Each row was made from one small tree. Brackets hold a mark, then the marks that hang from it, in alphabetical order. Every link used is in the known rows. Write each row's tree.
Known rows:
[bafi vokos]: [ 36 -14  -8  14  -3   4  -3   0   4  36  20   7  18   2  19   5 -19 -26
   7 -16  -4]
[noze [muli peled [vomalo tave]] ravabo]: [-24  -6  -7  17  -9   2  -8  -5  -8 -27 -13 -48   2  13  -7   2 -12  13
 -29  11  -6]
[muli [peled [ravabo noze]] [vokos tave] vomalo]: [-29  10   9  -2  12  -3  33  26 -10 -25 -14   2 -24 -16   1  -2 -15   8
   1   6 -20]
[muli [peled ravabo] [vokos tave]]: [ 1 -5  3  3  2 10 17  3  3  1 -1 12 -9  0 -3 -4  8 -2 19 18 -7]
[peled [ravabo [noze [muli vokos]]]]: [-17  32 -22 -36  18 -31  -5  23   1  -3   9 -18   6 -47   8  24 -26   5
 -25 -28 -29]
[vokos [tave vomalo]]: [ 25  -4  13  15  20  23 -13 -17   8  27   4  11  -3   7   3  -4  42 -27
  11  -7  15]
[ravabo [noze muli]]: [  3  24 -20 -21   7 -10 -11   6   4  19  25 -30  13 -38   6  24 -24 -11
 -35 -36 -12]
[tave vokos [vomalo [muli [peled [ravabo noze]]]]]: [ -4   7  -2 -36  -2 -15  24 -18 -13  22  -8  41  11  -7 -10  -7  40  -2
 -14 -15  37]
[vomalo [muli peled [vokos tave]]]: [ 20 -14  12  17 -27  30   3 -17   8   3  18  22  -6  27 -10 -21   9   1
  28  28  16]
[bafi [vomalo [muli peled vokos]]]: [ 25 -20   4  -2 -40  19   0   1  -1   8  22  25   2  17  -9 -21 -28 -12
  25  11  20]
[noze [muli [vomalo tave]]]: [  5   3   3  15  16   5 -32  -2   9 -18  -5 -29   2  10   5  10   3   4
   1  -5 -13]
[vokos tave]: [ 33  -8   4  23   5  22  -7 -12  16  30  21   7   4   0   6   7  15 -28
   9  -5   1]
[vomalo [muli [peled ravabo] vokos] tave]: [  1 -21   4   6 -24  -3   1  -4  12  -5   3  29   0  10  -7   5  14  19
  29  34   6]
[bafi vokos [vomalo [muli [peled ravabo]] tave]]: [ 35 -41   3   9 -41 -21  16  -9   7  46  -2  40   8  37   8 -23 -21  -4
  37  19  34]
[tave vokos vomalo]: [ 20   5   6  -2  28  17 -18 -20  -7  22  -3  25  14   4  -2  -6  52 -26
  -4 -22  22]
[peled [ravabo [noze [muli vokos vomalo]]]]: [-31  32 -16 -31  27 -27  -1  32  -8 -34  -5 -25  -2 -40  13  22 -31  10
 -23 -29 -42]
[ravabo noze]: [  7   7 -10  -2   2   1   2  13   4  26  29  -2  11 -43   7  32 -17 -22
 -24 -28  -9]
[vomalo [muli [peled ravabo]]]: [ 17 -20 -17 -17 -26  -1  16  -9   7  15  23  21  21  -6  -2  21   4  -9
   7   0   6]
[vomalo [muli peled] tave]: [ 24 -29   8  21 -36  17  -5 -21  14  16  19  17   9  20 -11   4  16   3
  19  25  24]
[bafi vokos [vomalo tave]]: [ 43 -28  10  33 -13  -4 -13   2   9  51   3  21   4  24  15 -18 -26 -22
  27   3  20]

Which tree is each row?
[-35  25  -2 -10  26 -32 -12  27   1 -33 -18 -20 -13 -24   9  17 -16  26
 -11  -8 -32] => [peled [ravabo [noze [muli vokos [vomalo tave]]]]]
[  0  -5 -18 -26 -27 -16  29   3   3  20  24  18  15 -31  -1  27 -14  -4
 -15 -10   7] => [vomalo [muli [peled [ravabo noze]]]]
[  4  -1  17  30  20  26 -12   7   2 -22   1   3 -15  11   8  -5   4 -11
  19   5 -20] => [muli [vokos tave] vomalo]
[-21   3  -2  16   4   3  -9 -20 -17 -23 -28 -27   3  28 -13 -19  14  13
 -31   7  12] => [noze [muli peled [vomalo [tave vokos]]] ravabo]
[-19  30  12 -17  12   6   0  -1 -10  -4 -16 -23 -20   0 -14 -31   7  12
 -11   0  13] => [ravabo [noze [muli peled [vokos [tave vomalo]]]]]
[  0   0   5 -21 -11  -9  29 -15   1  28   0  28  -5  -3  -5  -3  30  -3
  -1  -2  28] => [vokos [tave [vomalo [muli [peled [ravabo noze]]]]]]
[ 12  -8  18  33  24  15 -19 -13   0  -7 -13  18   1  20   2  -2  36  -7
  10   1   5] => [muli [vomalo [tave vokos]]]
[-22  19  -8 -12  23 -33  -7  17   4 -10 -12 -23  -2 -27  10  28 -10  12
 -20 -20 -24] => [peled [ravabo [noze [muli [vomalo tave]]]]]
[-28   5   2  -6  14  -9  -7  13  -2 -46 -26 -23 -10   9  -5  -2  -3  30
  11  18 -22] => [noze [muli [peled ravabo] vokos [vomalo tave]]]
[-24 -12  11  12   9   2   6  20  -2 -38 -21   2 -13   4  -3   6   2  19
  20  28 -20] => [muli [peled ravabo] vokos [vomalo tave]]
[-17  15   1 -10  17   2   6   6  -5 -38 -21 -23 -13  14   0 -15  -5  15
  11   8 -22] => [noze [muli [peled ravabo] [vokos tave] vomalo]]
[-22   3 -23  -4  -7   5   1   0 -17 -28   0 -51  11  -2  -3   7 -29  -1
 -41 -12 -16] => [noze [muli peled vomalo] ravabo]
[-38   1  -3  18  -5   3 -13   6 -13 -49 -20 -44 -10  14 -10  -9 -18  27
 -19  23 -15] => [noze [muli peled vokos [vomalo tave]] ravabo]
[-20   5  -2 -35 -10 -13  19   8  -8  -3   0  25  -3 -21  -6   4   7  10
  -3  -1  10] => [tave [vomalo [muli [peled [ravabo noze]] vokos]]]
[ 37 -22  15  13 -21  16  11 -32  -1  37  -1  28   0  52   1 -44  22  -9
  30  13  43] => [bafi [vokos [tave [vomalo [muli peled]]]]]
[ -1  31  -1  -3  13  -2 -13   5   5   7  10 -19 -10 -16   3  -6 -15   2
 -14 -13  -9] => [ravabo [noze [muli [vokos tave]]]]
